Each row was made from one path, in order. Every step used is in the known rows, and no mark comes twice. Write each row's path.
In the rows, 128 means zero.
Known rows:
tegig > lefen > sesa: 118,134,105,98,143,129,160,140,119,129,119,123,140,137,98,120,152,113,144,121,111,139,131,136,146,106,116,126,124,110,107,108,106,135,168,122,153,134,119,155,132,121,146,113,135,129
fefel > mifed > laka > laresir: 155,139,144,155,131,112,138,124,117,139,123,142,113,130,123,126,114,95,99,144,115,114,124,124,116,127,157,138,144,160,112,148,112,115,126,127,122,112,137,145,124,164,114,145,144,157
mifed > fefel > tegig: 139,146,147,118,111,126,116,143,133,113,108,116,140,136,124,134,114,150,148,117,137,102,154,141,113,110,142,152,129,143,116,137,136,167,123,98,125,123,98,132,127,142,144,112,131,131
butup > tegig: 104,139,130,132,130,123,131,136,124,122,112,120,147,154,111,131,137,130,132,146,118,105,146,148,112,130,143,130,119,149,115,124,111,132,131,136,124,126,136,132,117,131,140,117,130,121
mifed > laka > laresir > zevil > tegig: 173,154,132,135,128,113,149,151,105,130,83,147,140,133,104,108,131,75,112,125,118,179,106,130,81,132,178,107,130,175,93,155,100,100,110,156,127,130,145,165,146,139,92,163,130,131
lefen > sesa > laka > laresir: 134,125,104,126,120,126,139,146,118,154,95,144,109,128,103,104,142,103,114,125,122,140,97,90,104,129,126,149,144,152,122,112,112,106,147,118,135,88,126,141,132,184,103,150,143,140
butup > tegig > fefel: 119,147,148,139,123,137,121,149,110,131,108,122,139,153,107,119,129,159,128,121,117,100,158,126,121,140,127,151,114,156,109,126,127,152,119,146,123,119,120,136,113,140,141,122,143,108
laka > mifed > fefel > tegig > butup: 113,160,153,127,134,118,105,136,139,135,110,124,136,124,111,126,105,152,160,126,117,96,154,135,104,116,125,161,126,155,91,133,138,155,101,100,98,76,91,153,121,145,149,111,130,111
zevil > tegig > butup: 124,145,144,141,142,128,116,134,134,140,101,149,130,118,141,131,118,93,148,107,127,129,135,119,110,131,151,111,116,133,113,144,107,122,111,132,121,115,134,143,118,113,109,132,124,127
sesa > laka > mifed > fefel: 134,157,132,134,123,139,128,136,138,143,124,120,117,133,120,115,116,155,115,134,137,112,131,141,80,148,104,159,142,158,114,122,142,127,129,109,95,89,95,141,116,165,131,136,133,130
mifed > fefel: 145,153,139,131,124,136,129,135,133,115,125,119,128,139,133,124,126,134,145,113,148,115,144,129,116,132,128,139,111,130,124,138,134,152,128,113,103,122,117,114,129,130,135,138,129,136
zevil > laresir > rilak: 116,144,142,121,124,151,129,128,134,139,132,136,129,116,137,133,124,117,130,141,101,132,153,121,125,126,127,128,123,127,138,120,107,122,119,137,132,123,117,113,136,180,109,142,157,140
butup > tegig > lefen > sesa > laka: 100,143,105,111,139,135,174,159,119,134,92,119,144,158,81,117,152,106,123,142,105,109,131,151,103,118,124,154,130,140,106,95,96,134,184,121,154,115,123,160,119,155,132,112,144,126
fefel > mifed > laka > laresir > zevil: 169,139,132,151,124,106,154,117,104,142,112,145,118,131,107,115,131,90,98,141,121,142,135,128,112,128,151,132,141,169,104,149,113,120,108,134,130,129,151,167,134,153,108,155,140,129
mifed > fefel > tegig > laka > laresir > rilak: 131,172,156,128,125,126,111,161,103,114,90,110,114,121,120,109,139,117,120,127,124,131,159,133,80,100,169,184,125,170,115,149,115,163,129,109,129,104,89,129,156,191,123,156,151,176
sesa > lefen: 127,127,140,138,143,113,126,134,137,136,135,119,137,146,157,129,143,117,133,154,129,127,122,138,116,126,130,131,114,130,118,124,121,144,127,127,144,125,136,109,109,146,111,123,136,134
tegig > laka: 130,132,115,132,139,121,137,152,115,121,116,123,128,129,121,119,156,127,116,113,124,135,126,147,122,122,142,153,142,137,122,141,128,123,148,130,140,123,125,139,129,132,141,124,132,149
zevil > tegig > lefen > sesa > laka: 124,144,103,106,125,142,158,155,126,141,97,140,135,130,105,121,143,86,122,112,120,145,116,142,100,113,127,132,139,124,104,111,95,118,170,123,160,132,118,167,123,143,117,125,134,134
fefel > tegig: 119,123,132,115,109,118,117,136,126,125,118,123,136,121,125,139,117,133,132,135,115,118,134,136,120,106,139,142,140,136,123,131,131,141,126,115,150,126,118,144,125,140,131,108,127,126
mifed > laka > laresir: 153,146,142,137,146,128,141,143,109,133,113,133,129,140,118,112,125,96,116,141,109,140,94,123,104,135,164,134,136,162,113,139,120,102,133,138,121,100,130,129,145,153,108,153,143,155
tegig > fefel > mifed > laka > laresir: 168,149,157,151,126,126,125,138,98,148,124,151,106,128,114,115,111,130,97,121,115,108,137,107,125,138,144,155,141,171,107,150,127,134,118,136,123,111,122,150,123,171,118,148,163,146
sesa > laka > mifed: 114,133,121,134,116,131,137,126,134,152,123,127,115,122,113,120,121,146,99,152,122,120,112,144,96,142,104,151,156,153,119,114,134,102,132,127,119,94,109,160,115,164,127,133,129,118
laka > laresir > zevil > tegig: 160,141,129,130,125,114,127,132,112,124,90,146,136,121,116,112,134,84,119,116,132,173,136,114,101,130,161,106,122,162,107,151,102,113,95,148,123,139,150,150,141,134,97,152,119,117
sesa > lefen > tegig > butup: 121,131,145,143,159,107,122,100,139,148,135,142,118,145,169,126,144,111,141,133,143,118,120,132,118,127,129,143,105,140,104,134,106,145,102,124,144,99,134,109,116,144,117,120,137,141
fefel > tegig > lefen: 124,130,126,98,130,122,137,142,122,122,111,112,143,137,118,145,128,121,134,136,107,125,148,156,125,93,145,148,141,121,110,127,123,150,149,117,154,141,115,160,139,133,146,91,137,128
laresir > zevil: 137,120,118,123,119,116,148,120,116,129,116,131,132,123,115,116,140,126,125,127,132,154,140,128,122,126,132,121,125,138,118,125,123,133,117,142,131,146,140,147,136,121,122,136,123,100
lefen > sesa > laka > mifed > fefel: 120,156,105,118,117,134,141,142,134,146,114,124,120,121,90,108,126,152,124,127,136,116,120,129,94,139,88,157,133,157,101,109,128,123,142,104,113,86,92,158,115,161,135,140,134,118
lefen > sesa > laka > laresir > rilak: 112,140,125,125,118,137,139,136,108,161,97,133,94,111,98,92,135,93,104,142,124,147,114,84,96,131,123,147,138,151,130,102,97,114,147,119,143,93,116,135,148,208,93,175,163,149
lefen > sesa: 112,120,104,115,123,125,135,138,123,136,122,133,132,118,105,121,139,125,141,121,125,133,117,110,139,118,107,126,120,125,118,118,114,123,147,124,146,121,127,143,128,131,135,129,130,121
sesa > lefen > tegig: 127,121,125,134,141,103,126,101,140,132,144,128,125,143,168,128,142,124,125,143,140,125,120,149,110,128,124,138,113,146,106,133,110,135,114,125,157,128,129,109,115,155,125,120,130,153

Write each row's path:
114,156,130,114,154,134,155,145,126,111,110,106,157,165,107,127,147,109,135,150,101,111,156,171,120,115,148,139,121,135,111,119,109,143,150,141,133,133,130,139,124,125,150,106,132,124  butup > tegig > lefen
125,147,116,91,123,126,148,155,125,115,104,114,153,140,93,132,136,137,159,115,117,117,153,142,129,87,126,157,119,128,94,119,114,170,162,95,145,126,85,157,138,135,157,98,141,131  mifed > fefel > tegig > lefen > sesa
120,148,151,132,132,136,121,123,110,129,116,126,107,123,125,109,130,100,111,147,117,144,137,107,114,130,144,132,122,142,134,129,106,130,116,136,127,115,122,116,149,172,106,168,147,152  laka > laresir > rilak
126,129,129,131,142,123,116,98,129,137,130,147,111,132,138,118,131,126,145,111,140,120,125,125,129,127,126,139,117,144,110,143,112,121,104,128,130,93,125,128,139,130,134,125,129,141  lefen > tegig > butup
111,181,123,137,145,121,133,168,123,109,104,102,151,147,95,108,149,150,124,138,120,96,157,180,80,143,134,171,123,184,96,136,124,138,131,135,95,100,103,142,109,138,166,121,127,137  butup > tegig > laka > mifed > fefel
132,153,162,154,123,123,142,118,108,141,125,132,99,118,117,114,115,90,91,158,109,122,134,130,103,131,154,137,133,161,124,145,102,123,122,125,136,115,128,144,137,188,98,174,155,162  fefel > mifed > laka > laresir > rilak
132,169,122,139,149,102,121,130,137,119,142,107,129,142,145,109,159,148,119,137,145,120,129,183,81,132,115,178,122,181,85,150,120,144,115,128,133,96,93,128,119,156,158,119,131,165  sesa > lefen > tegig > laka > mifed > fefel
134,152,115,136,143,104,149,159,96,115,75,124,143,150,89,100,183,95,112,134,116,147,150,141,88,124,167,152,126,184,102,142,100,127,121,160,121,119,150,147,141,147,129,140,124,126  butup > tegig > laka > laresir > zevil
167,149,116,113,129,129,162,140,110,140,76,140,129,141,113,107,150,65,105,118,117,182,139,134,71,120,165,128,146,157,103,133,98,121,131,141,133,141,143,165,143,158,95,143,132,128  sesa > laka > laresir > zevil > tegig > lefen
129,131,103,131,139,108,126,124,116,114,132,129,114,126,129,113,161,135,113,107,141,132,123,161,112,123,133,161,133,157,113,148,115,116,130,132,151,120,118,143,146,133,156,123,122,171  lefen > tegig > laka
130,142,94,102,131,120,167,142,117,123,96,138,153,126,89,119,156,90,143,105,121,177,141,145,120,106,132,102,117,126,89,127,85,130,143,139,157,163,134,183,139,112,132,123,125,101  laresir > zevil > tegig > lefen > sesa
124,141,149,156,113,126,123,129,116,139,125,129,124,141,108,130,118,159,109,122,126,75,188,128,133,139,123,155,122,156,115,136,120,167,117,131,132,137,125,150,101,151,138,114,142,115  butup > tegig > fefel > mifed
145,133,147,146,104,128,112,117,116,141,143,141,112,116,125,131,115,158,107,105,136,103,176,110,149,133,111,151,136,135,116,142,136,159,117,124,129,139,122,152,108,147,136,127,142,118  tegig > fefel > mifed
184,156,148,137,123,124,141,158,90,141,82,157,136,135,103,98,128,107,105,101,118,172,121,113,87,146,170,128,132,185,82,151,111,120,104,169,125,125,128,168,141,150,100,165,145,120  mifed > laka > laresir > zevil > tegig > fefel
156,157,137,126,129,114,108,168,110,102,86,119,137,136,118,115,146,121,124,111,129,127,143,129,88,104,167,190,134,172,109,160,131,155,129,109,117,99,100,130,143,171,142,125,142,161  mifed > fefel > tegig > laka > laresir
133,171,122,133,141,125,126,152,127,114,124,111,132,129,107,108,143,152,124,118,132,124,140,161,97,134,122,167,135,170,103,145,140,131,135,129,100,103,96,145,124,137,161,126,123,143  tegig > laka > mifed > fefel
141,134,139,153,119,113,145,124,124,137,137,133,125,121,125,138,111,117,108,138,128,99,125,150,124,130,140,135,140,139,113,146,123,124,138,116,136,129,129,154,114,139,125,135,137,139  fefel > mifed > laka
123,168,134,100,130,127,130,144,136,114,120,102,150,141,102,133,120,153,134,141,109,114,165,174,110,106,126,159,137,141,94,127,132,160,133,108,113,117,79,163,131,136,169,97,134,124  laka > mifed > fefel > tegig > lefen
111,122,151,124,127,119,113,137,126,140,99,134,133,120,126,135,116,128,154,124,114,110,144,124,126,104,144,148,129,129,113,134,127,152,111,110,137,101,122,148,121,135,130,113,134,118  fefel > tegig > butup
149,164,162,161,125,119,132,148,101,141,107,136,123,150,100,119,118,129,100,142,107,87,151,121,108,144,152,163,132,186,96,149,113,140,115,143,119,104,128,151,114,177,129,137,155,138  butup > tegig > fefel > mifed > laka > laresir
139,135,105,105,142,131,161,149,114,145,93,135,124,143,100,107,152,84,113,131,108,141,114,113,112,109,127,150,147,140,113,105,102,115,166,118,139,101,120,150,139,170,115,129,151,142  tegig > lefen > sesa > laka > laresir
101,168,145,140,145,128,134,159,98,115,87,106,124,141,102,97,157,95,104,151,106,130,148,143,83,129,170,163,123,178,118,137,91,130,133,149,132,106,126,124,143,179,122,162,150,164  butup > tegig > laka > laresir > rilak
157,128,110,130,154,81,134,123,107,126,113,134,121,145,139,101,191,96,105,131,144,169,126,145,84,117,155,163,123,181,96,154,95,132,104,144,155,121,146,128,139,170,115,143,130,158  sesa > lefen > tegig > laka > laresir > zevil
138,154,138,100,132,135,138,149,128,105,113,108,151,146,115,141,130,131,145,122,122,115,164,158,116,90,149,164,124,130,106,136,131,178,139,100,130,133,94,140,136,135,149,100,136,135  mifed > fefel > tegig > lefen
106,122,106,93,115,129,159,155,120,140,93,123,136,131,96,131,138,118,122,123,109,127,124,145,111,86,124,161,151,125,109,101,116,146,174,98,176,118,106,174,135,165,135,98,148,123  fefel > tegig > lefen > sesa > laka
153,137,145,152,115,120,127,109,109,140,150,148,100,126,126,126,111,161,96,102,137,98,138,142,127,141,122,163,137,168,102,154,122,137,122,132,150,121,116,161,129,154,143,135,140,149  lefen > tegig > fefel > mifed > laka
140,151,134,123,123,120,115,168,117,108,103,107,140,129,122,123,139,142,131,100,137,113,150,155,101,103,155,182,136,149,112,153,138,166,142,103,129,118,97,140,128,145,153,117,131,152  mifed > fefel > tegig > laka
121,156,136,116,112,120,111,136,134,122,117,115,143,119,110,134,106,168,140,144,122,100,149,154,104,121,115,160,131,161,106,135,140,148,110,109,109,107,84,157,118,146,156,109,124,116  laka > mifed > fefel > tegig
150,176,113,126,126,112,132,157,116,114,102,125,146,116,100,104,149,132,122,106,139,164,155,167,77,135,138,139,128,180,83,160,115,125,113,143,106,133,114,181,132,122,142,138,117,116  laresir > zevil > tegig > laka > mifed > fefel
116,119,103,123,114,129,147,138,122,146,106,137,120,119,103,115,133,122,121,120,132,125,107,113,112,126,107,145,140,129,121,102,123,121,165,106,149,109,122,145,126,159,118,135,138,125  lefen > sesa > laka
145,129,116,114,119,96,127,156,95,123,79,130,130,118,100,111,166,109,111,123,115,164,144,130,95,101,168,170,149,173,105,147,115,140,119,131,146,117,131,168,150,164,131,130,130,132  fefel > tegig > laka > laresir > zevil
126,168,130,104,123,133,140,147,136,131,108,106,136,140,102,127,118,144,114,141,114,108,150,175,77,110,126,180,155,155,96,119,141,153,142,101,121,97,78,169,129,168,153,100,140,128  sesa > laka > mifed > fefel > tegig > lefen
158,127,114,123,119,122,147,128,109,145,87,140,109,134,111,105,143,101,102,139,132,165,126,103,90,132,149,149,146,163,121,124,121,119,118,133,125,115,150,148,146,177,90,158,138,115  sesa > laka > laresir > zevil
137,142,90,102,120,129,175,147,117,143,84,142,141,131,87,111,157,84,119,109,125,175,129,146,92,114,128,120,135,132,95,112,97,127,165,128,162,151,133,193,127,140,108,132,134,107  laresir > zevil > tegig > lefen > sesa > laka
111,143,113,133,139,116,128,149,125,128,126,120,129,117,105,114,150,141,111,133,114,136,124,158,110,131,121,151,146,159,113,134,133,110,136,141,120,100,111,166,124,137,152,121,123,137  tegig > laka > mifed
132,163,133,127,126,129,119,134,136,123,133,114,134,129,113,116,118,158,134,138,133,114,146,147,109,138,111,145,122,159,108,133,137,134,113,125,91,101,97,138,121,132,148,132,123,121  laka > mifed > fefel
120,148,147,132,124,144,133,128,116,152,107,130,95,125,127,106,123,95,91,149,120,142,122,104,79,139,141,153,140,152,139,118,114,119,125,124,130,97,122,116,144,204,83,177,159,153  sesa > laka > laresir > rilak
168,141,148,152,125,113,123,105,99,141,137,158,99,131,125,113,115,135,91,115,129,109,130,119,120,137,139,167,139,189,99,163,117,125,104,139,134,102,118,150,140,180,134,149,154,162  lefen > tegig > fefel > mifed > laka > laresir
158,132,99,123,139,96,133,121,95,118,109,143,113,129,115,94,179,105,102,108,138,169,131,135,102,123,150,161,134,185,102,157,105,113,108,145,138,116,139,152,161,156,135,144,121,154  lefen > tegig > laka > laresir > zevil
95,129,98,93,114,123,155,147,124,152,103,124,140,121,79,121,129,141,118,150,89,124,125,157,105,102,104,166,162,142,94,95,119,123,169,107,160,99,90,201,120,170,154,94,140,111  fefel > tegig > lefen > sesa > laka > mifed
128,146,116,94,114,137,154,161,128,131,89,120,139,146,103,123,134,128,142,113,122,112,141,147,103,91,129,179,135,132,103,109,118,163,171,84,151,111,86,162,131,169,138,109,145,134  mifed > fefel > tegig > lefen > sesa > laka
